Known rows, with every way that one mark hangs from another
{Z990 {Z293 Z117}}: -280; -116; 220; 6; 200; -110; 308; -9; -160; 293; -311; -70; 246; -38; -32; -83; -156; -107; -24; 199; 0; 110
{Z530 Z117}: -126; -35; -156; 56; 319; 132; 66; 54; -121; 135; -259; -141; -95; 59; -41; -94; -48; 132; 144; 344; 115; 187
{Z457 {Z117 Z293} Z932}: 55; -191; -39; 227; 564; -488; 120; -192; -308; -307; -193; 152; -161; 101; 78; 42; -251; -2; 151; 378; -109; 381
{Z457 Z117 Z932}: 4; -153; 90; 237; 433; -324; 95; -17; -152; -204; -295; 105; -145; 151; 63; -2; -293; -75; 92; 322; 86; 285
{Z530 {Z117 {Z293 Z990}}}: -118; -78; -7; 46; 475; -93; 120; -141; -362; 17; -29; -207; -41; 103; -25; -169; -33; 177; 87; 473; -70; 254
{Z530 {Z117 {Z293 Z990} Z457 Z512}}: -259; -109; -51; 229; 295; -368; 260; 72; -331; 289; 79; -93; -92; 266; 55; -348; -283; -73; 8; 142; -5; 504
{Z990 {Z293 {Z117 Z530}}}: -279; -64; 317; -144; 310; 23; 323; 133; -139; 73; -342; -41; 258; -174; -69; -30; -150; -95; 147; 144; -110; 57
{Z117 Z512 Z530}: -169; 99; 74; -1; 216; -101; 265; 379; -173; -86; -378; -36; -85; 22; -121; -37; -89; -77; 132; -34; -134; 147
{Z990 {Z293 {Z117 Z457 Z512 Z530}}}: -428; -78; 262; -11; 149; -258; 457; 347; -96; 363; -224; 49; 174; -26; 21; -209; -423; -320; 75; -204; -45; 324
{Z530 {Z117 Z293}}: -92; -91; -280; 42; 473; -52; 72; -148; -240; 42; -166; -91; -94; 13; -11; -61; -36; 194; 156; 387; -107; 301
{Z457 {Z117 Z530} Z932}: -47; -102; 155; 88; 548; -193; 136; 162; -134; -394; -325; 142; -156; -3; 60; 40; -268; -57; 297; 243; 10; 207
{Z457 {Z117 Z293 Z512 Z530} Z932}: -136; -148; 73; 150; 555; -537; 213; 120; -349; -420; -282; 169; -293; 59; 78; -10; -347; -137; 301; 134; -225; 479
{Z293 {Z117 Z530} Z990}: -289; 1; 321; -80; 328; -66; 269; 207; -340; 2; -193; -40; 76; 1; -77; -155; -118; 34; 89; 343; -54; 81
{Z529 {Z530 {Z117 Z512}}}: -351; 121; 6; -69; 376; -125; 212; 318; -206; 227; -210; -88; -152; 170; 9; -224; -8; 36; 183; 133; -52; 390
{Z293 {Z117 Z457 Z530}}: -249; 17; 32; 5; 271; -109; 275; 232; -134; 222; -155; 118; 102; -58; 31; -144; -299; -55; 121; 63; -18; 259
{Z990 Z293}: -20; -4; 197; 4; 207; -14; 273; 2; -49; 112; -276; -173; 238; -65; -117; 19; -37; -64; -45; 52; -34; -38
{Z529 {Z530 {Z117 Z293 Z457 Z512}}}: -307; 51; -158; 48; 451; -392; 301; 151; -259; 334; 42; 15; -97; 183; 124; -293; -151; 37; 190; -33; -198; 620
{Z932 {Z457 Z117}}: -32; 79; 118; 342; 262; -269; 225; 18; -2; 7; -252; 57; -218; 185; -42; -180; -318; -10; 41; 92; -54; 309
{Z457 Z117}: -102; 47; 74; 164; 307; -134; 197; 47; -75; -67; -295; 14; -145; 169; 6; -45; -200; 14; 130; 192; -128; 173
{Z932 {Z457 {Z117 Z293 Z530}}}: -20; 107; 98; 161; 486; -346; 282; 17; -128; -286; -196; 124; -236; 10; -41; -119; -306; 88; 250; 57; -346; 365
{Z457 Z932}: 127; -138; 6; 150; 338; -235; 60; -29; -229; -84; -258; 22; 56; 48; -30; 40; -104; -34; -26; 297; 189; 149
{Z293 {Z117 {Z457 Z932} Z512}}: -276; -274; -21; 321; 157; -599; 192; 190; -284; 360; -191; 232; -14; 226; 95; -223; -477; -318; -103; 130; 232; 545

Rows
-434; -33; 296; 90; 159; -326; 381; 425; -287; 265; -93; 67; 18; 159; -15; -328; -398; -215; 26; -13; -8; 341 -> {Z293 {Z117 Z457 Z512 Z530} Z990}
-168; 80; 111; 235; 361; -495; 331; 186; -176; -207; -252; 137; -362; 118; -51; -190; -393; -64; 233; -81; -366; 506 -> {Z932 {Z457 {Z117 Z293 Z512 Z530}}}
-68; 146; 197; 184; 374; -169; 256; 218; -14; -191; -290; 72; -223; 60; -81; -140; -302; 19; 237; 43; -115; 256 -> {Z932 {Z457 {Z117 Z530}}}
2; -177; -45; 312; 168; -499; 173; 193; -177; 185; -154; 116; -3; 225; 30; -136; -354; -283; -122; -48; 247; 422 -> {Z117 {Z457 Z932} Z512}
-84; -209; -15; 307; 430; -643; 193; -42; -371; -201; -252; 155; -258; 211; 89; -42; -364; -172; 110; 218; -139; 543 -> {Z457 {Z117 Z293 Z512} Z932}
14; -277; -293; 205; 542; -333; 52; -169; -240; 107; -1; 67; -30; 57; 130; -110; -276; 21; 85; 319; 160; 509 -> {Z530 {Z117 Z293 {Z457 Z932}}}
-164; -58; -22; 222; 295; -457; 301; 15; -290; -71; -251; 71; -261; 212; 55; -97; -281; -63; 127; 95; -365; 418 -> {Z457 {Z117 Z293 Z512}}
-188; 75; 147; 398; 127; -458; 290; 186; -50; 99; -300; 56; -329; 327; -62; -256; -420; -162; 9; -46; -76; 453 -> {Z932 {Z457 {Z117 Z512}}}
-182; 89; -132; -125; 615; -123; 184; -66; -291; 60; -70; -87; -22; 16; 52; -122; 95; 265; 261; 304; -212; 356 -> {Z529 {Z530 {Z117 Z293}}}
-371; 80; 138; -64; 503; -355; 274; 112; -419; 142; 15; -138; -99; 219; 29; -281; -4; 104; 162; 240; -180; 436 -> {Z529 {Z530 {Z117 {Z293 Z990} Z512}}}
-94; 50; 35; -8; 543; -171; 258; 27; -214; -348; -223; 87; -169; -41; 33; 5; -167; 109; 338; 160; -428; 224 -> {Z457 {Z117 Z293 Z530}}
-136; 19; -79; 65; 278; -362; 339; 219; -219; 20; -94; 87; -18; -14; -26; -122; -250; -97; 111; -188; -277; 350 -> {Z117 Z293 Z457 Z512 Z530}
-35; -139; 305; 67; 683; -417; 198; -46; -403; -502; -112; 71; -131; 48; 61; -42; -268; 9; 254; 345; -167; 274 -> {Z457 {Z117 {Z293 Z990} Z530} Z932}
-282; -85; -5; 141; 364; -251; 201; 41; -417; 118; -91; -176; -172; 207; -21; -232; -112; 11; 54; 338; -92; 383 -> {Z530 {Z117 {Z293 Z990} Z512}}
-55; -105; 50; 156; 289; -385; 208; 350; -159; -17; -193; 137; -35; 50; -2; -87; -333; -252; 52; -120; 151; 354 -> {Z117 {Z457 Z932} Z512 Z530}
-263; -71; -31; 93; 446; -409; 154; 259; -206; 294; -45; 81; -101; 224; 156; -267; -254; -136; 143; 59; 241; 601 -> {Z529 {Z530 {Z117 {Z457 Z932} Z512}}}
-85; -23; 205; 159; 429; -357; 267; -134; -328; -169; -74; -44; -124; 184; 20; -135; -203; 59; 83; 309; -258; 227 -> {Z457 {Z117 {Z293 Z990}}}
-193; 29; 274; 391; 267; -664; 349; 12; -302; -9; -75; 2; -302; 354; -33; -353; -403; -111; -17; 64; -231; 502 -> {Z932 {Z457 {Z117 {Z293 Z990} Z512}}}
-405; 4; 102; -16; 204; -189; 292; 377; -290; 86; -381; 79; -53; 22; -61; -114; -215; -102; 136; 118; -106; 289 -> {Z293 {Z117 Z512 Z530}}
-137; -291; -283; 276; 436; -509; 120; 9; -305; 180; -54; 80; -152; 182; 133; -180; -382; -145; 66; 176; 137; 667 -> {Z530 {Z117 Z293 {Z457 Z932} Z512}}
-41; -164; -79; 140; 419; -553; 215; 179; -297; -126; -98; 177; -43; -11; 49; -60; -340; -200; 84; -80; -80; 473 -> {Z117 Z293 {Z457 Z932} Z512 Z530}
-79; -110; -162; 35; 701; -419; 130; -95; -279; 135; 120; 84; 16; 58; 172; -161; -173; 76; 192; 226; 65; 557 -> {Z529 {Z530 {Z117 Z293 {Z457 Z932}}}}
-446; 10; 352; -18; 219; -251; 327; 408; -402; 85; -267; -22; -44; 122; -78; -236; -204; -133; 66; 196; -66; 208 -> {Z293 {Z117 Z512 Z530} Z990}
-218; 123; -53; -42; 433; -64; 197; 164; -33; 338; 7; -34; 33; 127; 97; -243; -87; 122; 184; 45; 71; 329 -> {Z529 {Z530 {Z117 Z457}}}
